Each row was made from one small tree. The marks that hang from a mark follow it in brackets, in the order of their numbers. Every link used is in the known rows. Write each row's tree.
Known rows:
q_323[q_106[q_537]]: .18; -.03; .05; -.21; -.18; .00; .01; .35; -.08; .03; -.10; -.30; .01; .06; -.02; -.22; .15; -.06; -.01; -.20; -.06; .14; -.05; .16; .06; -.08; -.07
q_323[q_106]: .21; .01; .10; -.15; -.22; .05; .03; .37; -.10; .00; -.08; -.27; .08; .08; -.11; -.21; .17; .03; -.02; -.18; -.04; .30; -.21; .13; .09; -.06; -.13
q_537[q_106[q_323]]: .13; -.05; -.02; -.18; -.31; .10; .06; .35; -.07; .08; -.02; -.14; -.16; .14; -.13; -.15; .12; -.05; -.01; -.17; -.04; -.09; -.26; .13; .15; -.04; -.09
q_138[q_497 q_554 q_558[q_106]]: .07; .20; .11; -.13; -.12; .13; .08; .44; -.16; -.04; -.11; -.22; -.30; -.01; -.19; -.21; .22; .10; .09; -.13; -.17; .12; -.11; .14; .21; -.01; -.03
q_497[q_138[q_558[q_48]]]: .22; .06; .12; -.11; -.10; .18; -.11; .32; -.21; .12; -.13; -.06; .00; -.03; -.07; -.15; .08; .13; -.04; -.04; -.12; .20; -.28; -.13; .18; -.03; .01
q_558[q_48 q_106[q_323] q_138]: .05; .00; -.07; -.06; .18; .14; .09; .28; .01; -.04; .00; -.17; -.39; .05; -.16; -.18; .21; -.46; -.20; -.20; -.31; -.03; -.20; -.04; .27; -.42; .03
q_138[q_554 q_558]: .18; .01; .11; -.15; -.24; .09; -.03; .47; -.19; .06; -.29; -.11; -.16; -.01; -.13; -.19; .18; .16; .01; .01; -.01; .26; -.11; .16; .20; -.02; -.01
q_497[q_138[q_554 q_558[q_48]]]: .15; .05; .10; -.15; -.21; .19; -.11; .36; -.16; .10; -.27; -.06; -.20; -.05; -.09; -.16; .00; .27; -.04; -.02; -.16; .25; -.24; -.11; .14; -.01; .04
q_537[q_106[q_323 q_497] q_277]: .14; -.10; .07; -.08; -.29; .08; .17; .41; .09; -.01; -.10; -.28; -.11; .05; -.13; -.14; .17; .08; .05; -.16; .04; .05; -.36; .13; .07; -.36; .01
q_497[q_138]: .15; .12; .08; -.10; -.23; .15; -.08; .37; -.17; .07; .07; -.11; .08; .04; -.11; -.22; .03; .33; -.06; -.09; .00; .35; -.29; -.04; .19; .10; -.16
q_558[q_48 q_106 q_138[q_497 q_554]]: .00; .06; .02; -.03; -.07; .17; .16; .30; -.02; -.16; -.07; -.27; -.48; -.04; -.22; -.26; .13; -.14; -.14; -.24; -.39; .09; -.12; -.06; .33; -.37; -.01
q_537[q_106[q_323 q_558] q_277]: .12; -.15; -.04; -.18; -.14; .18; .04; .43; -.01; .04; -.12; -.23; -.20; .11; -.08; -.11; .30; -.04; .10; -.16; .03; -.20; -.14; .18; -.07; -.09; .05
q_323[q_106[q_558]]: .16; -.02; .09; -.20; -.17; .10; -.01; .35; -.13; .04; -.17; -.26; .00; .07; -.09; -.19; .22; -.07; .04; -.19; -.07; .13; -.06; .21; .03; .07; -.08
q_558[q_48]: .21; -.15; .09; -.02; -.16; .14; -.04; .29; -.17; .01; -.15; -.16; -.03; -.02; -.11; -.19; .17; .11; -.18; -.09; -.07; .18; -.25; -.02; .28; -.18; -.10
q_497[q_138[q_558[q_106[q_537[q_277]]]]]: .13; .22; .02; -.16; .10; .16; -.06; .47; -.16; .07; .03; -.19; -.04; .00; -.01; -.14; .24; .08; .07; -.08; -.01; .10; -.10; -.02; .01; -.21; .13
q_558[q_48 q_106 q_138]: .12; .04; -.01; -.03; .08; .17; .10; .29; -.11; -.08; -.02; -.20; -.26; .02; -.17; -.19; .23; -.34; -.23; -.18; -.25; .08; -.12; -.08; .35; -.57; .03
q_558[q_106]: .10; .14; .02; -.10; -.06; .14; .03; .41; -.19; -.01; .09; -.18; -.05; .08; -.17; -.17; .27; .05; -.10; -.14; .00; .15; -.15; .12; .23; -.26; -.11
q_106[q_323 q_497[q_138[q_558]] q_537]: .08; .10; .11; -.20; -.07; -.03; -.03; .32; .02; .18; -.13; -.12; -.12; -.05; -.03; -.18; -.06; -.04; .06; -.09; -.13; .07; -.26; .11; .15; .06; .01
q_106[q_497 q_558[q_48]]: .15; -.13; .17; -.05; -.19; .12; .02; .24; -.12; .05; -.33; -.18; -.08; -.10; -.13; -.18; .13; -.01; -.07; -.12; -.11; .06; -.16; .13; .28; -.18; -.04
q_323[q_106[q_537 q_558] q_277]: .14; -.08; .08; -.27; -.26; -.02; -.11; .30; -.01; .05; -.11; -.21; .02; .15; -.02; -.30; .29; -.02; .01; -.21; -.05; .01; .02; .30; -.01; .01; -.03
q_323[q_106[q_497]]: .20; .03; .20; -.11; -.31; .00; .13; .33; -.03; -.01; -.15; -.31; .10; .01; -.14; -.21; .10; .02; -.01; -.18; -.07; .36; -.27; .16; .16; -.22; -.11
q_106[q_323 q_497[q_138] q_537 q_558]: -.02; .05; .06; -.23; -.08; .02; -.06; .27; .05; .18; -.13; -.14; -.19; -.04; -.02; -.21; -.09; -.03; .06; -.16; -.15; -.06; -.12; .20; .09; .22; -.04
q_497[q_138[q_558]]: .21; .16; .12; -.12; -.15; .14; -.10; .40; -.24; .12; -.03; -.07; .07; .01; -.09; -.17; .07; .18; .02; -.02; -.03; .29; -.26; -.02; .17; .09; -.04
q_323[q_106[q_497[q_138] q_537] q_277]: .13; .09; .19; -.22; -.41; -.07; .00; .26; .11; .04; -.01; -.22; .13; .09; -.05; -.31; .02; .21; -.01; -.21; -.10; .30; -.27; .12; .05; -.17; -.05
q_537[q_106]: .19; -.01; .04; -.15; -.41; .13; .06; .37; -.20; .03; -.03; -.18; -.03; .10; -.13; -.16; .14; .08; -.04; -.14; .03; .02; -.19; .10; .24; -.20; -.09
q_497[q_138[q_554]]: .08; .11; .06; -.14; -.35; .16; -.06; .41; -.12; .05; -.06; -.12; -.11; .02; -.14; -.23; -.06; .48; -.06; -.07; -.06; .40; -.25; -.01; .16; .11; -.13
q_106[q_497 q_537 q_558[q_48 q_138]]: .10; -.14; .10; -.08; -.08; .04; .06; .21; -.03; .03; -.35; -.25; -.24; -.15; -.06; -.24; .07; -.42; -.12; -.15; -.22; -.09; .06; .11; .33; -.34; .08

Write each row's tree:
.04; -.28; -.01; -.21; -.05; .02; -.19; .21; .06; .12; -.17; -.04; -.25; .09; -.01; -.27; .27; -.10; -.08; -.16; -.14; -.25; -.06; .21; .08; .10; .01
q_106[q_323[q_277] q_537 q_558[q_48]]
.14; .16; .10; -.18; -.26; .14; -.08; .44; -.19; .10; -.16; -.07; -.12; -.01; -.11; -.19; .00; .31; .02; -.01; -.07; .33; -.21; .00; .14; .10; -.01
q_497[q_138[q_554 q_558]]
.07; -.11; .11; -.13; -.25; -.13; -.01; .28; .14; .07; -.03; -.11; -.07; .07; -.09; -.31; .12; .07; -.08; -.14; -.03; .10; -.27; .27; .22; -.07; -.10
q_106[q_323[q_277] q_497 q_537]
.12; -.02; .14; -.23; -.21; -.02; .06; .29; -.02; .06; -.28; -.33; -.02; -.03; -.03; -.21; .09; -.18; .06; -.21; -.10; .03; .02; .29; .08; -.09; -.01
q_323[q_106[q_497 q_537 q_558]]
.03; .06; -.01; -.14; -.04; .06; -.01; .36; .01; .02; .20; -.07; -.12; .21; -.17; -.24; .34; .05; -.10; -.17; -.05; .08; -.29; .20; .16; -.12; -.11
q_558[q_106[q_323[q_277]]]
.02; .02; .14; -.16; -.27; .03; -.07; .26; .10; .13; -.01; -.03; -.07; .09; -.15; -.28; .05; .20; .01; -.15; -.10; .15; -.35; .21; .12; .21; -.10
q_106[q_323[q_277] q_497[q_138] q_558]
.01; .19; .07; -.06; -.19; .07; .23; .39; .00; -.10; -.10; -.25; -.34; -.02; -.25; -.24; .06; -.16; -.14; -.15; -.20; .28; -.11; .11; .36; -.56; .00
q_558[q_106[q_497] q_138[q_554]]
.10; -.01; -.01; -.21; -.40; .17; .10; .36; -.12; .01; -.23; -.19; -.37; .06; -.15; -.19; .09; -.19; -.01; -.16; -.13; -.11; .05; .15; .21; -.19; .03
q_537[q_106[q_558[q_138[q_554]]]]
.19; -.07; .14; -.13; -.18; -.03; .11; .39; .07; -.04; -.21; -.41; .07; -.03; -.04; -.21; .17; .02; .04; -.18; .00; .25; -.14; .16; -.01; -.37; .03
q_323[q_106[q_497 q_537[q_277]]]
.10; .28; .03; -.21; .02; .13; -.07; .40; -.20; .13; .05; -.11; -.07; .01; -.04; -.14; .13; -.01; .03; -.08; -.09; .07; -.09; .01; .13; -.09; .05
q_497[q_138[q_558[q_106[q_537]]]]
.13; -.10; .13; -.21; -.16; .02; .03; .21; .00; .06; -.40; -.33; -.11; -.08; -.01; -.19; .10; -.24; .01; -.23; -.21; -.07; -.01; .17; .07; -.21; .05
q_323[q_106[q_497 q_537 q_558[q_48]]]
-.02; .14; -.07; -.17; -.06; .08; .11; .41; -.04; -.06; -.06; -.24; -.42; .02; -.13; -.25; .14; -.25; -.14; -.16; -.19; .04; .12; .11; .26; -.41; .05
q_558[q_106[q_537] q_138[q_554]]
.14; .08; .20; -.10; -.32; .11; .01; .31; -.08; .08; -.32; -.12; -.15; -.12; -.13; -.17; -.10; .25; -.03; -.03; -.16; .33; -.32; -.04; .24; -.17; .03
q_106[q_497[q_138[q_554 q_558[q_48]]]]
.06; .19; .04; -.18; -.07; .23; -.06; .37; -.15; .07; -.18; -.08; -.30; -.02; -.11; -.12; .06; .15; -.03; -.08; -.21; .15; -.19; -.10; .13; -.19; .10
q_497[q_138[q_554 q_558[q_48 q_106]]]
.18; -.08; .09; -.21; -.31; -.06; -.05; .33; .01; .01; -.02; -.22; .09; .16; -.04; -.31; .26; .07; -.05; -.19; -.02; .18; -.13; .20; .03; -.12; -.06
q_323[q_106[q_537] q_277]
.12; .13; .01; -.16; .14; .11; .00; .43; -.14; .10; -.01; -.10; -.17; .08; -.13; -.12; .31; -.22; .02; -.09; -.08; .01; -.18; .16; .15; -.09; .01
q_138[q_558[q_106[q_323]]]
.11; -.10; .09; .01; -.22; .12; .10; .28; -.03; -.13; -.19; -.25; -.37; -.08; -.20; -.31; .04; -.01; -.14; -.17; -.31; .21; -.19; -.07; .35; -.15; -.07
q_558[q_48 q_138[q_497 q_554]]
.11; -.07; .11; -.16; -.50; .00; .10; .29; .08; .05; -.01; -.13; -.09; .16; -.18; -.22; .11; .08; -.03; -.18; -.03; .00; -.42; .21; .23; -.22; -.09
q_537[q_106[q_323[q_277] q_497]]
-.01; .07; -.08; -.20; .11; .05; -.01; .37; -.04; .06; .09; -.18; -.25; .09; -.07; -.18; .23; -.17; -.06; -.19; -.10; -.10; -.08; .19; .13; -.12; -.05
q_558[q_106[q_323 q_537]]
.09; .04; .10; -.02; -.08; .12; .10; .27; -.08; -.02; -.10; -.22; -.13; -.04; -.18; -.15; .18; -.02; -.16; -.16; -.16; .11; -.26; .02; .33; -.56; -.03
q_558[q_48 q_106[q_497]]
.17; -.04; .20; -.18; -.39; -.12; .04; .28; .10; .00; -.09; -.26; .11; .09; -.07; -.31; .17; .07; -.03; -.21; -.05; .24; -.21; .24; .12; -.26; -.06
q_323[q_106[q_497 q_537] q_277]
.10; .05; .03; -.16; -.05; .18; .00; .40; -.16; .03; -.31; -.13; -.35; -.02; -.14; -.12; .24; -.03; -.06; -.06; -.17; .05; -.09; .04; .20; -.34; .12
q_138[q_554 q_558[q_48 q_106]]
.09; .07; .08; .02; -.01; .11; .19; .25; -.04; -.08; -.08; -.25; -.23; -.06; -.21; -.19; .15; -.37; -.22; -.18; -.27; .14; -.20; -.04; .41; -.71; .04
q_558[q_48 q_106[q_497] q_138]
.21; -.07; .13; -.05; -.41; .12; .19; .41; -.03; -.05; -.12; -.31; .02; .01; -.14; -.14; .19; .18; .03; -.13; .10; .13; -.29; .09; .14; -.49; .01
q_537[q_106[q_497] q_277]
.17; .01; .15; -.18; -.25; -.06; .09; .31; .00; .02; -.19; -.35; .05; -.03; -.06; -.22; .06; -.07; .00; -.20; -.08; .20; -.13; .19; .13; -.23; -.05
q_323[q_106[q_497 q_537]]
.00; .16; .08; -.10; -.20; .18; .07; .28; -.01; -.01; -.14; -.18; -.27; -.07; -.17; -.15; -.03; .23; -.12; -.17; -.23; .20; -.29; -.07; .24; -.43; .01
q_558[q_48 q_106[q_497[q_138[q_554]]]]
.18; -.09; .11; .06; -.12; .12; .09; .25; -.09; -.12; -.06; -.25; -.17; -.06; -.18; -.29; .12; -.15; -.15; -.18; -.27; .17; -.24; -.09; .38; -.17; -.10
q_558[q_48 q_138[q_497]]
-.02; .17; .02; -.12; -.14; .02; .20; .37; .03; -.07; -.13; -.29; -.39; -.06; -.16; -.25; .05; -.25; -.13; -.17; -.21; .11; .04; .15; .33; -.57; .06
q_558[q_106[q_497 q_537] q_138[q_554]]
.16; .05; .16; -.10; -.26; .09; .03; .42; -.16; -.01; -.21; -.19; -.19; -.05; -.16; -.25; .15; .24; .10; -.07; -.10; .24; -.17; .15; .22; .19; -.09
q_138[q_497 q_554 q_558]
.04; -.03; -.04; -.10; .14; .15; .01; .29; -.04; .03; -.01; -.13; -.28; .07; -.14; -.13; .24; -.12; -.14; -.19; -.19; -.05; -.27; .03; .17; -.25; -.03
q_558[q_48 q_106[q_323]]
.18; -.12; .09; -.18; -.12; .14; -.03; .27; -.11; .04; -.28; -.24; -.07; .03; -.06; -.17; .21; -.13; -.02; -.20; -.16; .04; -.08; .11; .03; -.05; -.02
q_323[q_106[q_558[q_48]]]
.01; .03; .00; -.11; .12; .02; .11; .42; .11; -.01; -.01; -.28; -.20; .01; -.09; -.17; .23; -.06; -.01; -.18; -.04; .00; -.16; .19; .08; -.40; .04
q_558[q_106[q_323 q_497 q_537[q_277]]]
.10; .01; .17; -.08; -.22; .16; -.04; .22; -.10; .10; -.23; -.14; -.07; -.10; -.11; -.18; -.04; .14; -.04; -.13; -.16; .13; -.25; .00; .22; -.06; -.04
q_106[q_497[q_138] q_558[q_48]]
.19; .08; .17; -.10; -.11; .04; .00; .42; -.03; .07; -.16; -.23; .07; -.10; -.01; -.18; .10; .17; .07; -.04; .03; .24; -.18; .03; .09; -.25; .11
q_106[q_497[q_138[q_558]] q_537[q_277]]
.17; .11; .23; -.15; -.48; -.02; .02; .28; .07; .01; .02; -.18; .18; .12; -.13; -.30; .04; .30; -.02; -.20; -.10; .47; -.43; .09; .09; -.17; -.11
q_323[q_106[q_497[q_138]] q_277]
.08; -.11; .07; -.06; -.16; .16; .05; .27; -.07; -.07; -.29; -.23; -.41; -.08; -.16; -.29; .12; -.12; -.07; -.18; -.30; .04; -.01; .05; .26; .01; -.03
q_106[q_558[q_48 q_138[q_497 q_554]]]
.17; -.16; .12; -.18; -.24; .08; -.09; .24; -.02; .02; -.18; -.16; .01; .14; -.09; -.26; .32; .01; -.06; -.20; -.13; .09; -.16; .16; .03; -.09; -.03
q_323[q_106[q_558[q_48]] q_277]
.07; .21; .05; -.01; -.01; .12; .18; .36; -.11; -.13; .19; -.29; -.20; .03; -.22; -.28; .23; -.21; -.07; -.23; -.23; .15; -.14; .05; .34; -.22; -.11
q_558[q_106 q_138[q_497]]
.09; .08; -.06; -.06; .13; .10; .11; .44; -.05; -.10; .06; -.32; -.20; .02; -.09; -.22; .34; -.30; -.10; -.16; -.07; .06; .06; .06; .16; -.56; .10
q_558[q_106[q_537[q_277]] q_138]
.21; .14; .26; -.18; -.39; -.02; .01; .30; .02; .06; -.06; -.16; .18; .10; -.12; -.26; .10; .17; .05; -.14; -.10; .41; -.40; .10; .08; -.15; -.02
q_323[q_106[q_497[q_138[q_558]]] q_277]
.20; -.09; .05; -.15; -.09; .03; .02; .43; -.01; -.04; -.14; -.36; .05; .04; .00; -.21; .27; .04; .02; -.18; .03; .19; -.06; .13; -.07; -.23; .02
q_323[q_106[q_537[q_277]]]
.11; .02; .09; -.03; -.28; .07; .13; .39; -.05; -.12; -.08; -.26; -.28; -.03; -.22; -.34; .06; .05; -.07; -.15; -.20; .33; -.15; .07; .34; .00; -.15
q_558[q_138[q_497 q_554]]
.03; -.04; .07; -.08; -.07; .05; .05; .23; .11; .00; .00; -.11; -.20; .09; -.19; -.21; .24; -.02; -.16; -.19; -.19; .04; -.41; .10; .24; -.43; -.03
q_558[q_48 q_106[q_323[q_277] q_497]]
.07; .08; .13; -.09; -.20; .04; .03; .31; .04; .10; .01; -.12; -.06; .01; -.15; -.21; -.10; .20; -.02; -.13; -.10; .30; -.45; .07; .20; .08; -.15
q_106[q_323 q_497[q_138]]
-.07; .10; -.13; -.20; .06; .04; .10; .39; .07; -.02; -.04; -.21; -.56; .06; -.13; -.24; .13; -.37; -.11; -.20; -.25; -.04; .04; .15; .18; -.28; .06
q_558[q_106[q_323 q_537] q_138[q_554]]
.16; -.14; -.03; -.12; -.21; .14; .07; .45; .01; .00; -.04; -.23; -.13; .12; -.10; -.14; .26; .07; .04; -.15; .07; -.03; -.29; .09; -.01; -.20; .01
q_537[q_106[q_323] q_277]
.16; -.07; .16; -.09; -.22; .13; .01; .34; -.14; -.02; -.31; -.19; -.27; -.10; -.15; -.22; .13; .17; .03; -.08; -.21; .16; -.22; .03; .24; .05; -.01
q_138[q_497 q_554 q_558[q_48]]
.14; -.13; .03; -.03; -.20; .13; .05; .31; -.06; -.07; -.28; -.17; -.35; -.04; -.16; -.26; .07; -.09; -.22; -.10; -.22; .25; -.12; -.06; .32; -.32; .00
q_558[q_48 q_138[q_554]]
.07; .09; .10; -.11; -.06; .17; .05; .36; -.13; -.05; -.21; -.21; -.39; -.06; -.17; -.18; .19; .05; .03; -.14; -.27; .04; -.16; .03; .21; -.15; .03
q_138[q_497 q_554 q_558[q_48 q_106]]
-.06; .15; -.04; -.10; -.01; .09; .18; .38; .07; -.11; .08; -.24; -.53; .05; -.23; -.29; .11; -.18; -.04; -.26; -.33; .09; -.16; .11; .24; -.07; -.09
q_558[q_106[q_323] q_138[q_497 q_554]]
.10; .15; .04; -.18; -.09; .14; .03; .48; -.20; .03; -.18; -.14; -.26; .03; -.16; -.14; .25; .02; .00; -.05; -.06; .13; -.07; .16; .17; -.21; .05
q_138[q_554 q_558[q_106]]
.18; -.09; .06; -.15; -.06; .13; .04; .26; -.07; -.02; -.27; -.26; -.15; .02; -.08; -.21; .19; -.41; -.07; -.22; -.26; .07; -.03; .05; .10; -.18; .03
q_323[q_106[q_558[q_48 q_138]]]
